Each row was made from one path, in order. Every step used is in the known rows, and no mark comes twice. Write each row's path.
Known rows
t > l > m > w > p: [-1.11  2.46 -1.51  1.45 -1.48 -0.23 -2.80  1.51  5.31  5.81  3.11 -1.45
  2.85 -1.73  0.12 -6.46  2.33  2.97 -0.90  0.63 -0.99 -5.79 -5.25  2.93]
l > z: [ 0.41  1.03 -0.19 -1.50 -0.60 -1.75 -1.46 -1.46  1.43  0.36 -1.33 -1.17
 -1.61  0.52  0.59  0.24  1.38  0.12 -1.79 -1.60 -2.01  0.30  0.98 -0.30]
a > l > z: [ 0.81  2.72  0.66 -3.80 -3.19 -2.05 -3.47 -2.03  1.02  3.17 -2.48 -2.00
 -2.89  2.40  0.51 -1.03  2.03  0.09  0.29 -3.78 -1.37 -1.26 -1.45 -3.58]
a > l: [ 0.46  1.56  0.92 -2.28 -1.98 -0.45 -2.36 -0.32 -0.81  2.91 -1.05 -0.94
 -1.88  1.78 -0.03 -1.41  0.86 -0.32  2.10 -2.33  0.48 -1.23 -2.49 -2.80]
z > w > m > l > a: [ 4.76  0.27  1.67 -2.48 -1.78 -0.95 -1.59  0.28  3.25  1.32 -3.86 -0.42
  0.50 -1.72  0.05 -1.66  4.05 -3.97 -4.56  5.43 -2.09  3.14 -6.28 -2.33]
p > w: [-0.96  1.08 -3.83 -0.61  0.20  0.74 -0.38 -1.68 -1.72  1.53  2.20  0.41
 -0.31 -3.06  0.26  1.07 -0.69  2.18 -1.69  0.19 -0.19 -0.22  0.33 -0.01]
w > z: [-0.78  3.82 -1.12 -1.24  0.25  2.64  1.32 -1.43 -0.67 -0.91 -1.48 -0.54
  0.08 -0.82 -0.77  3.31 -0.71 -0.74  0.23  0.86  1.13 -3.28 -1.15 -2.01]
l > z > w > a: [ 5.46  0.62 -0.46 -1.30  0.68 -0.61 -3.36 -1.96  1.55  4.87 -2.01 -1.32
  2.18 -2.98  4.10  1.73  0.91  0.22 -4.80 -2.86 -2.02  3.74 -3.18 -1.69]
t > l > a > w > p: [ 3.45  5.03  0.64  3.01 -1.87 -2.09 -4.07  3.52  3.25 -0.01  0.78 -0.60
  5.48  0.22 -0.89 -5.06  0.54 -0.77 -1.59  2.99 -5.21 -2.39 -1.22 -3.48]
l > a > w: [ 3.73  1.72  1.23  1.30 -0.32 -1.83 -1.83 -0.08  0.46 -1.63  0.16 -1.03
  3.63  0.43  1.07  1.71 -0.02 -2.53 -2.90  1.33 -5.27 -0.79  0.82 -3.90]
t > w > m > l > a: [ 6.33  0.77  5.47 -1.94 -1.40 -3.27 -0.39 -0.33  4.06 -3.09 -3.77 -1.97
  0.13  1.43 -0.92 -3.83  6.13 -5.18 -5.46  4.60 -2.42  1.61 -3.93 -1.13]
p > w > a: [ 2.84  0.86 -2.67 -1.84  2.08  0.23 -1.16 -2.33 -1.15  3.15  0.19 -1.28
  0.65 -4.22  1.74  1.76  0.08  1.48 -1.13 -1.11  1.20  2.99 -0.81 -1.78]
l > a > w > p: [ 4.24  5.16 -0.29  1.26  0.74  0.18 -3.65  2.64  1.53 -0.50  1.15  0.57
  5.27 -0.47 -0.71 -1.64  0.07 -1.73 -3.17  3.42 -5.14 -2.84  1.91 -2.54]
w > a > l: [ 4.18  1.20  2.31 -3.35 -0.97 -1.17 -3.19 -1.23  0.14  4.11 -2.83 -2.39
 -0.87  1.11  1.22 -0.53  1.59 -0.96  2.82 -3.42  1.97  1.83 -3.23 -4.71]
z > w > m: [ 2.83 -1.71 -0.47 -0.83  0.56  1.92 -2.22  1.22  0.42  3.97 -0.85  2.03
  2.14 -3.20  3.24 -2.73 -0.58 -1.10 -4.64  3.16  1.21  0.88 -5.62  0.66]
m > w: [-0.21  0.51 -1.48  1.39 -0.37 -0.24 -0.61 -0.78  0.06  1.15  0.18 -0.67
  0.88 -1.27  1.48  2.40  2.14 -0.04 -1.59 -0.24 -1.85 -1.20 -0.82  0.76]
l > a: [ 1.89 -1.04  0.25 -0.50 -0.57 -3.61 -1.28 -0.97  1.51 -1.66 -2.61 -0.62
  2.73  1.22 -0.26  1.17  1.91 -1.44 -0.23  0.99 -2.46 -0.23  0.20 -2.75]
l > t > w: [ 1.37 -0.80  3.32  0.73 -2.32 -3.82 -1.19 -2.15  1.31 -0.26 -0.37 -1.23
  2.62  0.26  1.92 -1.59  1.50 -1.94 -4.26 -1.33 -0.86 -2.24  0.00 -0.12]
t > l > z: [-0.37  0.82  0.54  0.00 -3.51 -4.04 -2.04 -0.81  3.16  0.88 -1.73 -1.83
 -0.77  1.25  0.61 -2.77  1.59  1.28  0.00 -1.76 -2.03  0.59 -2.71 -1.78]
m > l > a > w > p: [ 4.36  8.33  2.04  0.23 -0.77  1.08 -2.05  2.45  3.22 -1.73  0.88 -1.40
  1.12 -0.31 -3.38 -2.04  3.12 -2.75 -3.37  4.52 -5.84 -0.37  1.32 -3.17]
z > w > p: [ 2.05  3.73 -2.80  1.37  0.93  3.72 -3.07  3.33  0.32  4.46  2.35  2.93
  3.97 -4.11  0.76 -2.97 -1.02  1.56 -3.98  1.72 -0.81 -1.68 -1.59  2.48]
p > w > a > l: [ 2.81  2.25 -1.69 -4.26 -0.18 -0.19 -3.51 -2.82 -1.45  5.97 -0.65 -2.22
 -1.08 -2.34  1.39  0.57  0.47  1.19  1.20 -3.02  2.36  1.64 -3.43 -4.70]
m > l > t > w: [ 1.47  2.08  5.43 -0.64 -3.61 -2.80  0.78 -1.90  2.82 -1.20 -0.78 -3.02
 -1.44  0.47 -0.98 -1.77  4.52 -2.81 -4.26 -0.52 -1.71  0.19 -0.88 -0.71]
z > w > a > l: [ 5.65  0.79  0.58 -2.47 -0.88  0.73 -4.14 -0.76 -0.46  7.97 -1.45 -0.92
  1.52 -1.75  3.78  0.00 -0.32 -0.30 -0.97 -3.43  0.79  2.19 -6.07 -4.36]
z > w: [ 1.57  0.00 -1.87  1.23  0.13  1.85 -1.29  0.55 -0.42  3.48  1.26  1.70
  2.38 -2.48  2.64  0.58 -1.56  0.60 -3.79 -0.01 -1.11  0.65 -2.69  0.59]

Write each row's path
[ 3.80  0.01 -0.05  0.07  1.22 -0.96 -1.39 -1.53  0.60  2.35 -1.43 -2.46
  2.07 -2.21  2.90  3.06  3.18 -0.84 -0.85 -1.64 -0.74  2.26 -1.86 -1.22] -> m > w > a
[ 2.11  4.14  0.35 -1.08 -2.00  0.85 -0.97 -1.22  2.35  2.68 -0.26 -0.96
 -3.13 -1.99  0.15  0.59  2.96 -0.08 -5.51 -0.56 -4.00  3.01 -2.90 -0.86] -> m > l > z > w
[ 4.28  1.59  1.14 -2.34 -1.00 -1.31 -3.63 -2.09  0.02  5.28 -2.41 -3.01
  0.20 -0.39  2.74  1.82  3.85 -0.88  1.16 -3.78  0.02  0.61 -4.18 -4.27] -> m > w > a > l
[ 1.18  6.45 -0.59  0.49  0.79  4.63  1.08 -0.23 -1.54 -1.24  0.99 -0.82
  0.92 -1.11  0.86  3.12 -3.12 -1.99 -2.80  1.27 -1.57 -3.79 -0.49 -4.16] -> a > w > z
[ 4.52  2.65  2.16 -5.18 -1.64 -2.54 -4.83 -2.82  1.70  4.53 -4.22 -3.63
 -1.97  1.25  1.80 -0.51  2.80 -0.68  1.22 -4.87 -0.11  2.35 -2.92 -5.29] -> w > a > l > z
[-0.40 -1.19 -1.16  0.04  0.04 -0.08 -0.60 -2.38  2.41  3.78  2.12 -2.28
  1.23 -1.10  1.99 -0.33  1.85  1.24 -2.67 -0.69 -0.64 -3.75 -3.13  2.51] -> l > m > w
[ 4.91  0.53  0.51  0.33 -1.93 -3.00 -3.87 -1.22  3.18  5.67 -2.34 -2.02
  2.38 -2.70  4.02 -1.40  0.99  1.21 -3.20 -2.77 -1.88  4.37 -6.57 -3.06] -> t > l > z > w > a
[ 3.07  1.03  1.75 -0.40  1.06  2.33 -1.51  2.32  0.01  0.23  0.66  0.21
  0.90 -0.74  2.06 -2.78 -0.81 -2.81 -4.06  3.48 -0.56 -0.16 -2.65 -1.50] -> a > w > m
[ 2.81  1.49  1.48 -1.90 -0.67  2.72 -0.43  1.59  1.83  2.87 -1.03  0.34
 -2.05 -2.85 -0.02 -3.10  2.30 -1.97 -4.82  4.37  0.53  3.57 -6.41 -0.13] -> z > w > m > l
[-1.68  4.61 -5.29 -1.90  0.48  3.35  0.80 -3.00 -2.00  0.42  0.44 -0.14
 -0.62 -4.19 -0.36  3.97 -1.66  1.17 -1.38  0.73  1.10 -3.63 -0.66 -2.16] -> p > w > z
[ 0.82  3.04  2.05 -0.50 -2.09 -1.13  0.26 -3.31  0.70 -1.21 -1.87 -1.95
  2.77 -0.90  1.00  1.29  0.70 -2.81 -4.37 -0.76  0.38 -5.82 -0.74 -1.97] -> l > t > w > z
[-0.58  0.08  4.28 -4.45 -3.62 -1.89 -0.68 -0.96  3.40  0.26 -3.88 -2.81
 -3.62 -0.19 -1.96 -3.31  4.65 -3.69 -0.74  3.51  2.36  1.91 -3.65 -1.86] -> w > m > l > t
[ 4.65  2.85  5.23 -3.01 -1.54 -1.28 -0.80 -0.41  4.11 -1.08 -2.95 -2.31
 -3.86  0.65  0.17 -4.85  5.85 -3.68 -7.01  2.08 -1.98  2.10 -3.39  0.91] -> t > w > m > l > z
[ 0.25  2.59 -0.70 -4.00 -0.19  1.94  0.35 -0.75  0.83  1.09 -0.26 -1.43
 -4.52 -3.52 -1.88 -2.33  2.84 -0.75 -2.41  4.47  1.76  3.00 -3.88 -0.42] -> p > w > m > l
[ 4.92 -1.12  5.01 -0.63 -0.93 -4.43 -1.77 -2.58  2.18  1.25 -2.17 -3.07
  3.75 -0.54  3.25 -0.50  2.32 -2.48 -3.36 -2.81  0.42  0.88 -1.25 -1.59] -> l > t > w > a
[ 2.20 -1.11 -0.17 -0.70 -2.99 -1.92 -4.28  0.71  3.46  4.66 -2.33  0.17
  0.88 -1.92  3.57 -5.27  1.66  0.14 -4.47  1.36 -1.01  1.58 -8.44 -1.30] -> t > l > z > w > m
[ 2.27  0.55 -1.36 -5.33  0.32  0.03 -3.33 -4.18  0.93  8.65  1.14 -3.46
 -1.02 -2.00  1.88 -2.14 -0.16  2.21  0.31 -3.51  3.09 -0.92 -5.72 -2.96] -> p > w > a > l > m
[-0.73  4.38 -2.76  0.03  0.06  2.11  0.86 -2.02 -0.42 -0.09 -1.30 -1.17
  0.91 -2.33  0.68  5.54  1.35 -0.96 -1.39  0.18 -0.64 -4.73 -1.61 -1.53] -> m > w > z
[ 2.66 -0.90 -1.03 -2.16 -0.33  0.22 -3.65  0.32  1.59  4.56 -2.13  0.94
  0.84 -2.72  3.76 -2.39  0.98 -1.09 -6.26  1.69 -1.03  1.04 -5.01  0.25] -> l > z > w > m
[ 0.42  4.14  1.84 -2.75 -2.17 -1.02  0.42 -1.62  2.87 -0.90 -2.02 -2.63
 -5.69  0.90 -2.20  0.16  4.37 -0.68 -1.76 -0.34 -2.77  2.79 -0.01 -0.85] -> m > l > z
[ 1.46  2.47  2.94 -4.69 -2.04 -0.58 -0.73 -0.79  3.92 -0.31 -3.88 -2.63
 -5.62  0.56 -1.33 -3.13  5.28 -2.30 -2.45  2.66 -0.64  3.20 -3.39 -0.98] -> w > m > l > z
[ 4.04 -1.44  3.42 -0.19  0.71 -0.49 -0.90  1.29  0.82 -0.26 -0.54  0.18
  1.57  0.01  2.34 -4.81  1.64 -3.13 -5.28  2.42  0.66 -0.60 -3.12  1.68] -> t > w > m
[ 1.16 -1.38  1.04  0.99 -3.43 -6.27 -1.74 -0.45  3.32 -0.76 -2.88 -1.55
  2.68  1.80 -0.53 -2.00  2.00 -0.59  1.94  0.97 -2.54 -0.03 -2.94 -3.84] -> t > l > a
[ 2.24  6.59 -0.46  1.86  1.72  4.11 -2.31  4.02  0.10  0.89  3.66  1.14
  2.87 -1.72 -0.25 -3.05 -1.47 -0.42 -3.19  2.30 -2.56 -2.79  1.60  0.17] -> a > w > p
[-1.23  0.18  1.90 -3.35 -5.06 -3.62 -3.56 -2.50  0.41  3.86 -2.86 -1.86
 -0.92  1.87  0.18 -1.11  1.66 -1.05  2.17 -3.20  1.45 -2.56 -1.81 -4.59] -> a > l > t
[ 2.27  0.04  3.37 -4.77 -3.59 -4.09 -4.50 -3.13  1.30  5.09 -4.26 -4.07
  0.41  1.14  1.26 -0.55  2.38 -1.66  3.12 -4.31  2.80  0.91 -3.01 -6.30] -> w > a > l > t
[ 3.81 -0.10  1.41 -3.13 -3.45 -2.41 -5.69 -2.89  0.66  8.51 -2.94 -2.14
  2.71 -2.07  3.87 -0.04  0.86 -1.02 -0.57 -4.24  1.63  1.22 -5.98 -5.83] -> z > w > a > l > t
[ 5.22 -0.57 -0.32 -0.10  1.47  1.05 -2.12 -0.38  0.10  4.93 -0.50 -0.25
  3.39 -3.73  3.90  1.15 -0.83  0.13 -2.92 -1.01  0.29  3.79 -3.82 -1.26] -> z > w > a
[-1.51  1.65  3.34 -2.31 -4.13 -2.50  0.27 -2.09  2.51 -0.46 -2.13 -3.05
 -3.32  0.58 -2.66 -0.19  3.92 -1.80  0.15  0.23 -0.26  1.38 -0.54 -2.11] -> m > l > t
[ 0.52  4.11 -2.62  1.16  0.68  1.91 -2.33  1.94  0.76  2.42  1.42  1.00
  2.58 -2.63 -0.13 -1.10  2.66  0.79 -1.46  1.42 -1.70 -3.25  0.68  2.25] -> m > w > p
[ 4.11  2.53  0.79 -3.70 -1.84 -3.13 -4.98 -3.28  1.77  5.83 -3.73 -4.22
 -1.21  0.21  3.38  1.97  4.79 -0.59 -0.58 -5.25 -2.03  0.81 -3.59 -4.64] -> m > w > a > l > z
[ 3.78  4.15  1.17  2.04  1.47  1.77 -1.66  2.58  1.31  0.30  2.48  1.56
  3.37 -1.24  0.35 -4.89  0.81 -0.10 -4.67  0.89 -1.27 -3.52  0.95  3.35] -> t > w > p
[-1.39 -1.45 -0.62  1.56 -2.47 -2.66 -0.83 -1.42  4.05  4.26  2.02 -2.75
  1.13 -0.68  1.78 -3.39  1.80  2.01 -0.98 -0.85 -0.79 -3.50 -6.45  1.36] -> t > l > m > w
